What can hang from each mark
X: V
F: L
H: D L V
Y: D L
L: H
V: F H X
D: F H P
P: D L V

Known rows, with every way that one mark hangs from another
H{D{F}}: [ 0.17  0.36  0.59 -0.53  1.41  1.09  0.24 -0.59  2.45  0.71  0.00  0.38
  0.12 -1.61 -1.01  0.41 -0.96  1.35  2.99  0.24  0.32 -0.76  1.18 -0.14
 -0.02]
L{H{D V}}: [ 0.64 -0.62  2.47  0.37  0.11  0.97  1.29  0.25  1.36  0.40  0.75 -0.46
 -0.08 -1.69 -1.43 -0.03 -0.10 -0.55  2.78  1.77  0.08 -1.35  0.76 -1.79
 -0.57]
P{V}: [-0.33 -1.53  0.63 -0.24  0.35  0.19  0.20  0.34  0.83  1.25 -0.30  0.60
  1.08  0.14  0.06  0.81 -0.48 -0.74  1.32  0.36 -0.88  1.00 -0.13 -0.96
  0.58]
D{P{L V{F X}}}: [ 1.04  1.73  1.03 -1.25 -1.82  3.65 -0.86 -0.23  2.46  4.54 -0.40  1.01
  1.33  0.09 -4.42  0.22  1.28 -1.38  3.63 -1.54 -2.90  2.57  0.61 -0.73
  1.17]
L{H{D V{F X}}}: [ 2.15  0.91  3.55 -0.25 -1.09  3.20  0.49  0.37  1.07  2.65  1.54 -1.00
 -0.60 -1.55 -4.01 -0.75  2.21 -1.25  3.18  0.48 -1.11 -1.00  0.10 -1.20
 -0.88]
H{D{P} L V{X}}: [ 1.72  0.03  3.40 -0.92  1.10  2.42  0.60  0.19  3.41  1.63  0.76  0.51
 -0.94 -1.14 -3.20  0.74  2.50 -0.11  5.25  2.87  0.67  0.49  1.63 -1.59
 -0.62]
Y{D{F}}: [ 0.47  0.12 -0.32 -0.83  1.16  1.06 -1.30  0.45  1.61 -0.48  0.31  0.61
  0.07 -0.52 -1.53  0.78 -1.39  2.30  2.00 -0.43 -0.38 -0.45  0.86  1.07
  0.02]
X{V{F H}}: [ 1.29  2.11 -0.34 -2.41 -2.63  1.73 -1.76  2.34 -1.05  2.16  0.29 -0.47
 -1.47 -0.47 -2.40 -0.69  1.63  0.01  1.79 -1.88 -2.74 -1.37  0.68  2.23
  1.37]
P{L{H{D{F} V{X}}}}: [ 1.40  0.31  2.98 -0.36 -0.95  3.40  1.03 -0.33  2.43  3.55  0.24  0.11
  1.78 -2.33 -4.22 -0.27 -0.11 -0.78  4.98  0.87 -0.45  0.07  1.07 -2.00
 -0.56]
X{V{F{L} H{D}}}: [ 1.47  0.19 -0.52 -3.34 -2.53  1.94 -0.44  1.39  0.76  3.02  0.63  0.15
 -2.15 -1.28 -2.22  0.43  0.40 -0.43  4.31 -0.55 -1.82 -0.69  1.40  1.09
  1.07]
D{H{L V}}: [ 0.95 -0.71  1.63 -0.34 -0.12 -0.60 -1.01  0.49  1.34 -0.32 -0.18 -0.62
 -0.17 -2.00 -1.97  0.10 -0.33 -1.55  3.51  3.10 -0.03 -0.29  1.15 -2.05
  0.84]
P{D{F H{V}} L}: [ 0.53 -0.49  1.32 -1.32 -2.01  0.59  0.13 -0.08  3.90  1.87 -0.84  1.41
  1.55 -1.47 -2.52  0.50 -2.32 -0.35  4.60  1.44 -1.20  0.23  0.66 -3.20
  2.56]
X{V{F H{L}}}: [ 2.29  0.99  0.11 -3.00 -1.91  0.79 -2.18  1.59 -0.81  2.25  0.38 -0.49
 -2.13 -1.33 -2.50 -0.29  1.96 -0.59  3.77 -0.73 -2.88 -0.66  1.22  1.54
  0.42]
P{D L}: [ 0.29 -1.72 -0.23 -0.34 -2.12 -0.78  1.24 -0.62  2.15  2.44 -0.31  2.41
  0.18  0.83  0.85  0.34 -0.58 -0.50  2.02 -0.45 -0.81  1.71 -0.64 -2.39
  0.89]
H{D V{X}}: [ 0.71 -0.77  3.07 -0.04  1.01  1.89  1.68  1.45  1.88  1.75  1.36  0.60
 -0.97  0.00 -1.57 -0.20  2.05 -0.08  2.47  2.09  1.44 -0.40  0.24 -1.57
 -0.56]
H{D{P} L V{F X}}: [ 2.71  1.35  3.41 -1.41  0.59  3.15  0.34  0.32  3.11  2.43  1.24 -0.07
 -1.94 -1.69 -4.60  0.31  3.15 -0.11  5.92  1.80 -1.15  0.39  1.58 -1.27
 -0.38]
X{V}: [ 0.03  0.69 -0.31 -0.42 -0.01  0.75  0.20  2.32 -0.34  0.87  0.26  0.96
 -0.18  0.05 -0.33  0.37  0.69  1.06  0.06 -0.12 -0.96 -0.43  0.59  1.16
  0.38]
X{V{F{L} H}}: [ 1.40  0.85 -1.22 -3.27 -3.55  1.67 -1.37  1.45 -0.92  2.85  0.34 -0.69
 -1.21 -1.04 -2.51  0.39  0.46 -0.72  2.37 -0.98 -2.77 -0.19  0.98  1.48
  1.81]
Y{D{F H{V{X}} P} L}: [ 0.49  2.67  0.92 -1.37 -0.15  3.07 -4.11  1.37  3.54 -0.23  0.70  1.98
  0.94 -1.60 -6.09  0.59 -0.86  2.06  4.70  1.94 -1.23 -1.28  1.65  1.77
  1.24]
Y{D{F P} L}: [ 0.00  1.74 -1.42 -0.99  0.48  1.80 -3.06  0.18  2.81 -1.03  0.61  2.48
  0.45 -0.97 -2.83  1.16 -1.54  3.57  3.34 -0.34 -1.46 -0.31  1.46  2.93
  0.39]
L{H{D{F}}}: [ 0.72  0.60  1.01 -0.60  0.07  1.15 -0.59 -1.61  1.65  0.39 -0.21 -0.27
  1.11 -3.04 -2.43  0.40 -1.47  0.08  3.23  0.13 -0.40 -1.44  0.96  0.13
 -1.12]
F{L{H{D V{X}}}}: [ 1.09 -1.55  2.64 -0.53 -1.44  2.25  1.56 -0.47  1.55  2.39  1.14 -0.62
  0.56 -1.98 -3.03  0.75  0.38 -2.01  3.38  2.15  0.51  0.08  0.53 -2.04
 -0.59]
L{H{V{F X}}}: [ 1.84  1.33  2.78 -0.11 -2.24  3.13 -0.19  0.38 -0.76  2.40  1.33 -1.78
  0.23 -1.49 -4.55 -0.88  2.18 -1.76  1.50 -0.15 -1.82 -0.52 -0.32 -0.84
 -0.77]
X{V{F{L{H{D{P}}}}}}: [ 1.40  2.38 -0.24 -2.29 -2.53  2.88 -0.04 -0.17  2.32  2.26  0.22  0.16
 -0.14 -2.93 -4.01  1.74 -0.38  0.23  4.36 -0.51 -3.34 -0.27  1.78  1.07
  0.40]
Y{D L}: [-0.53 -1.02 -1.83  0.13  0.20 -0.43 -2.03  1.44  0.91 -0.58  1.50  2.73
 -1.42  0.80  0.39  0.21 -0.49  2.33  1.54 -0.25 -0.33  0.08  0.31  1.65
 -0.68]
V{H{D L} X}: [ 1.69 -0.92  1.83 -2.04 -0.53  0.10 -1.41 -0.23  1.12  2.42  0.16  0.19
 -1.57 -0.81 -2.11 -0.40  2.65 -1.87  4.41  1.08  0.77 -0.52  0.74 -0.21
 -1.16]

Rows
[ 1.75  1.94  1.93 -2.11 -1.16  1.75 -3.26 -0.56  2.80  2.75 -0.90  0.24
  1.28 -2.05 -5.68  0.69  1.11 -2.35  5.09  0.60 -2.78  0.94  1.03 -0.32
  0.91]
D{H{L} P{V{F X}}}
[ 1.64 -0.26  1.54 -1.42 -2.25  3.23  0.87  0.23  0.50  2.91  1.46 -1.26
 -0.50 -0.50 -3.50 -0.05  1.59 -1.37  2.25  0.95 -0.99  1.22  0.34 -1.29
  0.77]
H{V{F{L} X}}
[ 1.32  0.12  2.36 -0.09  0.63  1.91  1.37  0.99  1.62  1.61  1.43 -0.15
 -1.92 -0.93 -1.41 -0.39  1.14  0.59  3.37  0.78 -0.79 -0.45  0.78 -1.66
  0.33]
H{D V{F}}
[ 1.00  1.15  0.41 -2.62 -3.47  2.58 -1.97 -0.56  1.88  3.77 -1.05  0.26
  0.68 -0.74 -3.87  0.02  0.19 -1.84  4.78 -1.68 -3.62  1.28  0.86 -0.21
  2.35]
D{P{L V{F H}}}
[ 1.00 -1.00  2.11 -2.18 -2.74  1.59 -0.17 -0.48  3.32  2.26 -0.28  0.54
  1.76 -1.89 -4.06  1.21 -1.38 -1.27  4.35  2.44 -0.14  0.13  0.10 -2.21
  2.02]
P{D{F{L} H{V{X}}}}
[ 1.76  1.86  1.09 -2.08 -2.76  2.15 -2.13  0.15 -1.11  2.48  0.48 -1.31
 -0.88 -0.35 -3.52 -1.43  2.67 -1.53  1.44 -1.76 -1.40 -0.94 -0.45  1.44
  0.12]
V{F H X}
[ 2.55  0.81  1.37 -2.51 -2.76  1.25 -2.55 -0.52 -0.58  3.14  0.39 -1.20
 -1.67 -0.99 -3.71 -1.01  3.10 -2.47  3.29 -0.62 -1.23  0.04  0.25  0.66
 -0.66]
V{F H{L} X}
[ 1.91  2.58  3.16 -0.76  0.02  4.27  0.63  0.75  2.60  2.19  1.30 -0.09
 -1.29 -1.11 -4.55  0.07  2.72  0.49  3.84  0.87 -1.10 -0.24  1.09 -0.71
  0.29]
H{D{P} V{F X}}
[ 2.40  0.20  2.65 -0.92 -0.49  2.07 -0.04  0.83  0.58  2.83  1.57 -1.07
 -1.58 -0.90 -3.33 -0.74  3.04 -1.20  3.51  1.28 -0.98  0.81  0.52 -1.40
 -0.63]
H{L V{F X}}
[ 1.51  1.23  1.51 -1.69  1.02  1.31 -2.80  0.56  4.31 -1.34 -0.58  0.09
  0.62 -2.96 -5.25  1.39 -1.71  1.51  6.35  2.82 -1.13 -0.88  2.47 -0.40
  1.50]
Y{D{F H{L V} P}}
[ 1.29  0.95  0.93 -3.67 -3.94  3.41 -2.40 -0.96  1.56  3.95 -0.40 -0.90
  0.86 -1.08 -5.58  0.94  1.15 -2.83  4.38 -0.61 -2.89  1.17  0.26  0.48
  1.90]
D{P{V{F{L} H X}}}
[ 0.22  0.51  2.08 -0.79  1.14  2.28  0.14  0.03  3.51  2.56  0.02  1.87
  1.07 -0.10 -2.76  1.32  1.23 -0.34  3.62  0.69 -0.33  0.75  0.43 -0.46
  0.23]
H{D{P{V{X}}}}
[ 0.37  1.65  0.76 -2.25 -1.22  2.64 -1.28 -1.16  3.64 -0.43 -1.30 -0.99
  2.41 -3.50 -5.44  1.53 -3.10 -0.33  4.36  2.84 -1.16 -0.40  1.86 -0.76
  2.99]
D{F{L} H{V} P}
[ 1.10 -0.04  2.86  0.15 -1.47  1.87  0.15  0.51 -0.72  1.31  0.79 -1.21
  1.19 -0.94 -3.19 -0.35  1.59 -1.57  0.90  1.08 -0.07 -0.52 -0.35 -0.94
 -0.86]
L{H{V{X}}}
[ 0.52 -0.87  1.79 -1.77 -1.49  0.97 -1.48  0.60  0.01  3.11 -0.30  0.00
  0.80  0.63 -2.48  0.10  1.79 -2.36  1.89 -0.27 -0.36 -0.01 -0.50  0.29
  0.56]
P{V{H X}}
[ 1.22 -0.16  3.33  0.52 -0.33  2.26  0.91  0.64  0.91  1.78  0.97 -0.47
  0.31 -1.27 -2.71 -0.17  1.38 -1.05  2.50  1.61  0.41 -1.08  0.11 -1.32
 -1.43]
L{H{D V{X}}}
[ 0.98  1.50  0.43 -1.09 -2.00  3.03 -3.76  0.46  1.89  2.54  1.30  2.03
  0.92 -0.66 -5.27  0.89  0.81  0.36  4.16 -1.42 -3.80  0.52  0.08  2.11
 -0.67]
Y{D{P{V{F X}}} L{H}}
[ 1.07 -0.05  2.35 -1.34 -2.45  1.85 -0.38  0.13  3.53  3.47 -0.67  1.58
  1.99 -0.91 -3.97  0.11 -0.77 -1.18  4.35  1.35 -0.78  0.35  0.30 -2.96
  2.05]
P{D{F H{V{X}}} L}
[ 1.52  0.80  2.74 -1.34 -0.12  1.56 -1.95  0.16  1.95  1.33 -0.29 -0.91
  1.13 -2.75 -5.14 -0.26  0.21 -1.14  4.48  2.76 -0.10 -0.49  1.32 -1.32
  0.56]
D{F H{L V{X}}}
[ 0.63  1.49  0.31 -0.49 -1.30  2.19 -2.12 -0.82  2.85  1.84  0.85  2.10
  0.58 -2.46 -3.40  1.04 -0.47 -0.17  5.17 -0.59 -3.61  0.12  0.61  0.54
 -0.20]
Y{L{H{D{P{V{F}}}}}}
[ 0.94  1.24  0.54 -0.60 -1.16  2.15 -3.28  2.86  1.56  1.21  2.04  1.82
 -1.57 -0.12 -3.82 -0.68  0.89  0.71  3.47  0.42 -1.63 -0.85  0.36  0.84
  0.59]
Y{D{H{V{F X}}} L}
[ 0.48 -1.55  1.43 -0.54 -2.39 -0.29  0.52  0.77  3.23  1.70 -0.66  1.95
  0.69 -0.14 -0.89  0.27 -1.17 -1.36  3.49  1.27 -0.75  0.46 -0.07 -3.69
  2.41]
P{D{H{V}} L}
[ 1.21  1.12 -0.93 -1.62 -3.59  2.02 -0.31  0.36 -0.54  2.15  0.65 -0.86
  0.34 -1.94 -2.70  0.74 -0.55 -0.86  1.80 -1.13 -3.37 -0.20  0.76  0.73
  0.22]
X{V{F{L{H}}}}
[ 0.31  1.63  0.47 -1.98 -0.52  3.01 -3.32  0.19  4.70  2.57 -1.30  2.20
  3.34 -0.91 -5.78  1.38 -1.96  0.08  5.65 -0.31 -2.25  0.92  1.48  0.08
  1.76]
Y{D{F H P{L V{X}}}}
[ 0.71  1.62  2.57 -0.93 -0.31  2.36 -1.59  0.54  1.41  0.85 -0.13 -0.71
  1.84 -2.01 -4.75 -0.31 -0.35 -0.72  2.37  1.99 -0.07 -1.24  0.73 -0.54
  1.39]
D{F H{V{X}}}
[ 1.22  0.43  2.73 -1.93  1.75  2.43 -0.71 -1.26  4.68  3.17 -0.40  1.43
  1.58 -2.35 -4.47  1.79  0.52 -0.03  6.82  1.55 -0.59  1.14  1.65 -0.90
 -0.07]
H{D{F P{V{X}}} L}
[ 1.92  0.07  0.60 -2.91 -2.82  2.18 -0.86 -0.83  1.18  3.84  0.47 -0.57
 -1.71 -1.33 -3.28 -0.41  1.60 -2.12  3.93 -0.45 -0.65 -0.28  0.28  0.55
  0.16]
V{F{L} H{D} X}
[ 0.18 -1.17  1.21 -1.82 -1.17 -0.25 -1.44 -0.82  3.75  1.95 -1.36  2.00
  2.69 -1.42 -2.21  1.23 -2.53 -0.75  3.92  0.61 -1.55  0.01 -0.34 -1.70
  2.20]
P{D{F H} V}
[ 0.79  1.51  2.80 -1.32 -0.34  3.40 -0.98 -1.69  3.61  2.54 -0.51  0.55
  3.31 -2.69 -5.77  1.39 -0.32 -0.69  5.04  0.35 -1.44 -0.10  0.83 -0.01
 -0.30]
L{H{D{F P{V{X}}}}}
[ 1.68  0.10  1.54 -1.57  0.71  1.22 -0.48 -0.78  4.00  2.61  0.00  0.91
 -0.65 -1.97 -2.66  1.37  0.61 -0.38  6.53  0.54 -2.43  1.39  1.45 -1.39
  0.16]
H{D{P{V{F}}} L}
